Known rows, with every way that one mark hangs from another
{T {F {B {P C} Z}}}: [ 24.8  -5.3 -16.0 -17.4  44.9 -25.6   0.0  -4.2  28.5  -0.6  58.9 -29.9
  -8.5 -15.7  -0.4 -26.2  13.7]
{B {Z R}}: [-23.2 -27.0  25.0   1.1  -2.3 -29.1 -17.8 -45.8 -38.4   7.6 -24.0  18.6
 -10.5  29.6  -6.4  -5.2 -59.5]
{Z {B {F T}} {R P}}: [-32.9  -3.3  22.8   8.1   0.8  21.4 -15.3  -0.1  -2.1  29.3 -26.6  34.4
 -11.5 -25.6 -20.7  33.8 -44.9]
{R {P C} {Z {B {F T}}}}: [ -3.9  -4.8  -5.8  -9.9  24.1  62.2   5.3  72.5  10.2 -19.6  25.8  30.8
  19.8 -61.3   2.4  85.2  40.4]
{P C {R Z}}: [ -8.8   0.7  11.1  -9.7 -30.1   7.4   3.2  13.8   6.6 -24.5  -8.5  -0.1
  42.2   8.1  28.5  13.6  56.0]
{Z {B F {P C}}}: [-28.2 -19.8 -37.2 -18.3 -28.7   0.2 -32.1  16.6  14.3   7.1 -20.4 -17.3
  -7.8  23.3 -61.1 -10.0  41.8]
{T {F B}}: [ 27.8 -27.4  -9.7  -2.6  34.9 -38.9 -13.8 -22.4  47.3  11.4  38.4 -24.1
  -9.3 -51.2  14.6 -24.9 -15.3]
{T {F {B P {Z R}}}}: [ 35.4  -3.2  -2.2  -7.2  44.2 -29.8  -3.8 -19.7  23.1   5.4  46.9 -26.4
 -11.2 -18.8   1.3 -27.1 -27.4]
{Z B {R {P C}}}: [-53.2 -22.1  24.1  -6.9 -26.0  25.3   2.6  36.2 -35.9  13.5   9.6  31.5
 -28.1  25.4 -37.0  20.5  10.5]
{P {R {Z {B F}}}}: [ 14.3   0.7  11.4   4.4 -50.3   0.1 -12.1   2.1  17.0 -16.7 -61.3  -3.9
  31.4 -14.5  35.4  10.8 -18.7]
{C {P R}}: [-15.3 -14.6 -16.4  -7.7 -35.6 -35.7  11.1 -47.7  -9.7   4.3 -37.0 -20.2
  -6.9  23.3  13.8 -54.5 -29.3]
{P R}: [ -3.3  -2.6  20.8  10.7 -38.7 -31.3  14.6 -45.8   7.0   2.8 -47.3  -7.7
  10.7  12.7  48.0 -39.8 -27.4]
{C {P {R Z}}}: [  6.7 -13.8 -15.8  -5.2 -31.6 -20.7   3.2 -28.4  -7.4 -10.9 -34.6 -17.5
   6.2   4.6  14.1 -27.0 -32.4]
{F {B P Z} T}: [ 49.1  38.4  -5.3  52.4  55.3   1.3   9.4   4.1  -3.1  22.3  42.0   8.4
 -53.5 -18.8   0.8  -4.2 -21.3]
{R {Z {B {P C}}}}: [ 24.7 -35.2 -18.1   1.6 -20.4  23.1 -27.3  46.7  -0.1 -30.3  12.4  -4.7
  -5.1  -5.4 -50.2  43.0  16.3]
{B {Z {R P}}}: [-25.1 -12.4  31.7  -1.5  12.5 -11.7   9.7 -30.1 -45.2   7.5  -9.9  29.6
 -11.3  19.2  14.1   2.0 -58.1]
{P C {R {Z B}}}: [-18.5  -1.5   6.3 -13.8 -50.8  19.0  -1.6  41.5   1.9 -27.7 -12.1   0.1
  29.8  19.2  10.2  21.2  70.3]
{C {P {R {Z B}}}}: [ -0.4 -16.0 -19.2  -8.3 -46.7 -12.1   0.1  -8.9 -10.0 -12.5 -37.5 -16.9
  -1.9  11.8   1.0 -21.8 -23.7]
{P C {R {Z {B {F T}}}}}: [-15.7  10.0   4.8  -9.1 -33.4  22.0  -9.6  30.3  19.1 -20.9 -19.4   4.1
  40.2  -4.4  12.8  34.7  61.5]

Rows
[ 19.3 -20.8   5.6   4.4   1.3  47.8  18.6  64.0  -9.7 -23.8  16.1  26.0
  -6.2 -48.7  10.4  63.3 -12.5] => {R P {Z B}}
[  2.4  -4.0 -21.0  -3.8 -27.9  -7.8  -8.7 -20.2   7.3  -6.4 -44.5 -13.4
   8.0 -11.2   4.6  -7.7 -31.5] => {C {P {R {Z {B {F T}}}}}}
[  8.2 -15.3   5.1  -6.3  34.5  43.1  25.8  47.4  -5.2 -24.6  46.4  28.5
  21.1 -49.3  23.7  60.6  29.1] => {R {P C} Z}
[ 19.6  41.4  -8.4  12.2   1.8  -5.4  16.3  32.6 -22.5  11.7  16.8  -7.9
 -23.5  33.6  22.8 -44.0  41.4] => {F {B {P C R} Z}}
[  0.7  15.5  -5.6  -5.6 -11.8  -7.8  28.5 -17.5  -1.9  -6.7  13.9 -26.1
   4.7  53.6  -7.5 -43.3  37.8] => {B {P C R}}
[-26.4   2.7 -25.3 -19.4 -43.8   2.4 -17.4  16.5  14.7   3.5 -36.1 -21.0
   4.0  33.2 -34.4 -18.6  42.9] => {Z {B F {P C R}}}
[ 50.7  42.8  -6.4  19.4  30.8   0.9  -5.6 -50.4  49.4  -0.6 -34.0 -19.4
  42.3 -38.0  17.8   4.9 -44.2] => {B {F T} {P {R Z}}}
[-11.7  30.5  -0.4 -19.8  -7.8  -4.8  34.4  -8.3 -31.3 -18.9   6.7 -17.1
   5.1  80.0   1.3 -34.1  31.6] => {B {P C R} Z}
[ 12.5  32.2  20.1  45.3  57.3  12.5   7.1  16.2 -15.5  31.5  42.6  40.8
 -41.8 -33.4  19.3  21.5 -10.7] => {F {B {Z {R {P C}}}} T}
[-12.5 -23.1  11.0   8.3 -39.0   0.7 -21.0   2.2 -28.1  10.4  -8.3  -0.3
 -39.7  51.3 -76.3  -9.0 -31.3] => {Z {B P} R}
[  0.4  12.6 -30.8   0.9  51.9  -5.5 -18.3 -46.5  43.2  16.8   9.2 -15.5
  21.9 -17.8 -34.1  -1.9  17.9] => {B {F T} {P C}}
[-44.1   3.7  11.7 -23.5  27.3 -12.2 -22.1 -39.6 -12.1  19.6 -44.6  26.1
  36.2  -8.3  22.1   9.6 -31.8] => {B F {Z {R {P C}}}}
[ 23.2  -1.9  -5.7 -15.9  45.7 -23.9  -3.6  -7.5  21.2   3.5  58.2 -25.1
  -7.4 -10.7  -4.9 -22.6   2.4] => {T {F {B {P C} {Z R}}}}
[ 34.8  61.4   1.6  39.9  41.6  11.4  23.9  20.0  -4.6  16.0  42.1   7.6
 -35.4   1.6  17.3  -7.2  22.3] => {F {B {P C R} Z} T}
[-32.8 -17.8  34.3   1.7  16.9   2.0  13.6 -20.5 -26.8  18.6  18.8  30.5
  -3.5   4.0  -0.2   4.3 -18.5] => {Z {R {P C}}}
